Each row comes from the steps of one path. Every step used is in the known rows, and no mark comes twice. Write the path behind each row, first mark first.
Known rows
w-d-h-b-t-y: [-1.93  3.06  4.82  0.16  0.61 -1.17  0.04 -2.12 -3.07 -0.95 -0.27 -0.22
 -1.92  1.85  2.55 -3.26 -1.83  0.36]
t-y-w-d-h: [-1.01 -2.09  5.30 -1.17 -1.24 -2.89 -3.81 -1.18 -2.18  2.54 -1.75 -0.72
 -3.19 -1.08 -1.70 -1.17  1.76 -3.07]
h-b-t-y: [ 3.00  2.71  2.38  1.45  2.39 -0.58  0.75 -3.43 -1.11  0.88 -1.75 -3.37
 -3.20  4.20 -0.09 -2.03 -1.88  3.20]
y-w-d-h-b-t: [ 2.46 -2.87  4.65 -1.97  1.37 -1.01 -3.08 -3.60 -0.80  0.78  0.79 -0.22
 -7.23 -0.15  1.52 -1.16  0.16  1.39]
g-d-h-b-t: [-0.65 -1.20  0.00  4.12  2.44 -0.29 -1.13 -3.91 -0.57 -1.55 -3.01 -2.26
 -0.49  4.86  2.70 -3.96  1.89  1.88]
g-d-y-w: [ 1.10 -6.61 -2.22  3.71  2.23  2.07 -3.52 -3.88 -0.22  1.70  0.86 -0.06
  0.71 -0.81 -0.67 -1.39  6.33  3.49]
y-w-d: [ 4.36 -3.89  3.71 -1.53  1.60  0.70 -4.07 -1.96 -1.86  2.21  1.23  1.12
 -3.71 -1.38  0.03 -0.48  2.48  1.63]
g-d-h-b: [-0.13 -1.74  0.62  5.34  2.48  1.10 -2.00 -2.94 -0.58  0.07 -2.88 -0.71
  1.09  3.93  3.99 -4.88  3.50  0.92]
h-b-y: [ 7.36  1.25  3.30  2.13  3.00  1.31 -0.10 -2.24 -1.94  1.26 -3.22 -1.06
 -3.17  5.57  4.49 -3.50 -2.56  0.90]
b-t-y-w-d-h: [-1.35 -0.89  2.58 -3.13 -0.79 -4.90 -1.85 -3.64 -2.54 -0.91 -2.19 -4.18
 -5.95  1.27 -4.29  0.02 -1.70 -0.63]
b-g: [ 3.45  0.74 -4.15  1.97 -0.55  2.50 -7.62 -4.44 -6.16 -0.21 -0.42 -4.85
  2.08 -2.17 -1.67 -4.76  0.47  0.82]
y-w-d-h-b: [ 2.98 -3.25  5.36 -0.78  1.37  0.54 -4.00 -2.66 -1.05  2.28  0.81  1.34
 -5.60 -1.01  3.03 -2.06  1.71  0.34]
t-y: [ 0.87  0.77  0.98  1.12  0.30 -1.18 -2.31 -1.81 -4.12  2.50 -3.48 -3.12
  0.79  1.21 -2.66 -2.53  0.76 -2.02]
b-t-y-w: [ 1.51 -1.63  0.66 -2.43  0.10 -3.96 -2.05 -4.16 -2.19  0.29 -2.96 -5.48
 -5.85  1.98 -5.88  0.68 -1.22  0.43]
b-t-w-d: [ 1.38  1.61  1.60 -1.73  1.64 -1.25 -1.07 -5.27 -2.49 -0.58 -0.52 -1.96
 -1.44  3.43  0.45 -0.68 -3.53  5.33]
h-b-g-d-t: [ 2.86  1.47  0.62  6.43  1.25  5.63 -4.82 -2.13 -1.41  1.39  1.26 -1.87
  3.82  0.04  4.45 -5.17  4.53  3.34]
t-y-w: [ 2.15 -2.88  3.12 -0.58 -0.16 -2.26 -4.11 -1.85 -1.75  3.99 -2.83 -2.49
 -3.16 -0.33 -3.63 -0.73  2.24 -2.02]
y-w-d-h: [ 1.93 -4.13  3.53 -1.89  0.61 -0.40 -4.92 -2.81 -2.62  1.53  0.08  0.34
 -5.10 -1.77  0.93 -1.75  1.81 -1.15]
b-g-d: [ 1.39 -0.45 -3.64  4.65 -0.20  2.22 -6.87 -3.24 -3.69 -1.50 -0.89 -3.55
  4.73 -0.39 -1.17 -4.31  3.38  2.97]

Which path is each row?
[ 2.63  1.73  2.19  6.44  0.99  5.19 -5.36 -2.73 -0.17  2.77  1.19 -1.20
  4.33  0.37  6.04 -4.87  4.02  4.56]	h-b-g-d-t-w
[-0.16  2.21  3.26  0.07  1.73  0.49 -0.40 -3.13 -3.59 -1.54  0.46 -0.02
 -2.44  1.88  3.77 -3.69 -1.92  1.47]	w-d-h-b-t
[-1.23 -2.90  2.17  3.97  0.15  1.57 -3.67  0.17 -0.70  3.28 -1.48 -1.72
  2.99  0.61  0.42 -1.81  8.11 -1.64]	g-d-t-y-w
[ 4.07 -2.04  3.45  0.58  0.99 -0.93 -3.18 -4.13 -2.07  1.31 -4.58 -2.31
 -6.97  3.01  4.25 -4.25 -1.84 -3.74]	d-h-b-y-w
[ 5.24  1.67  0.49  1.35  3.72  1.35  0.29 -4.55 -1.76  0.24 -0.73 -2.93
 -3.75  4.12  1.45 -2.48 -2.04  4.63]	h-b-t
[ 0.00 -1.02  7.28 -0.07 -0.45 -2.06 -2.75 -0.83 -0.63  3.25 -1.03  0.30
 -3.77 -0.40  0.24 -1.54  1.73 -1.62]	t-y-w-d-h-b
[-2.45 -0.48  1.60  4.31  1.31 -1.68 -0.74 -3.10 -0.19 -1.01 -3.84 -2.61
 -0.14  4.96  1.35 -3.48  1.96  0.87]	g-d-h-b-t-y
[ 0.87 -1.68  5.30 -0.96 -0.32 -1.97 -3.06 -0.40 -1.72  3.02 -0.84  0.00
 -2.22 -0.74 -2.59 -0.20  2.19 -0.87]	t-y-w-d
[ 3.95 -3.06  4.45 -2.53 -0.14 -2.67 -3.17 -1.96 -3.20 -0.05 -3.64 -0.80
 -6.56  2.36  1.31 -1.32 -2.30 -3.35]	b-y-w-d-h
[ 6.47 -0.23  7.16  0.90  1.76  2.21 -1.37 -0.41 -0.65  2.83 -0.11  0.67
 -4.32  2.60  5.85 -2.08  0.36 -0.05]	h-b-y-w-d-t
[ 3.81  0.33  3.83  0.31  2.06 -1.22 -0.43 -3.52  0.30  1.81 -1.35 -2.91
 -5.68  3.18 -0.83 -0.84 -1.11  3.15]	h-b-t-y-w
[ 2.02  0.10  0.66  2.31  1.97  1.48 -2.83 -4.63 -3.55  1.61 -2.61 -2.38
 -2.77  1.93  4.48 -5.94 -0.44 -1.82]	d-h-b
[-0.99 -0.78 -3.67  4.27 -1.18  1.26 -7.69 -4.28 -4.26 -2.04 -1.96 -4.45
  3.44 -0.78 -0.29 -5.50  2.84  0.13]	b-g-d-h
[ 0.11 -1.54 -5.51  5.06 -0.30  3.31 -6.93 -4.56 -3.86 -1.07  1.49 -3.23
  5.39 -2.79 -1.41 -4.39  3.99  3.56]	b-g-d-y
[ 0.67  1.95  2.03  0.64  1.28  4.72 -2.35 -0.24 -5.58  1.59  2.66  0.40
  3.16 -1.22  3.73 -3.22  3.51 -0.64]	w-d-t
[ 0.52 -0.74  2.74 -0.07  0.52 -2.46 -2.50 -4.95 -1.46  1.15 -3.24 -4.01
 -6.89  1.95  0.80 -3.17 -1.56 -1.77]	d-h-b-t-y-w
[ 2.74  1.93  2.77  1.26  3.23  1.91  0.42 -5.41 -0.04  1.46  2.44  0.14
 -1.80  2.39  4.20 -1.90 -2.47  7.70]	h-b-t-w-d-y
[ 3.74  2.68  4.29  1.03  3.21  0.93  0.33 -4.39  0.11  1.13  0.67 -0.09
 -2.10  4.32  4.21 -1.91 -2.84  7.02]	h-b-t-w-d
[-1.55  2.94  4.01  0.83 -0.14  2.73 -1.75  0.92 -5.09  2.37  1.65  0.19
  3.62 -1.16  2.07 -2.65  3.43 -2.02]	w-d-t-y
[ 0.46 -0.26 -0.71  0.74  2.03  3.48 -1.27 -3.07 -5.04  0.45  3.82  1.70
  1.98 -2.42  1.17 -2.66  1.20  3.02]	w-d-y
[-0.08 -3.63 -3.91  4.84  2.58  2.89 -2.10 -3.74 -2.17  0.51  0.39 -0.67
  3.86  0.63  0.14 -2.99  5.04  3.54]	g-d-y
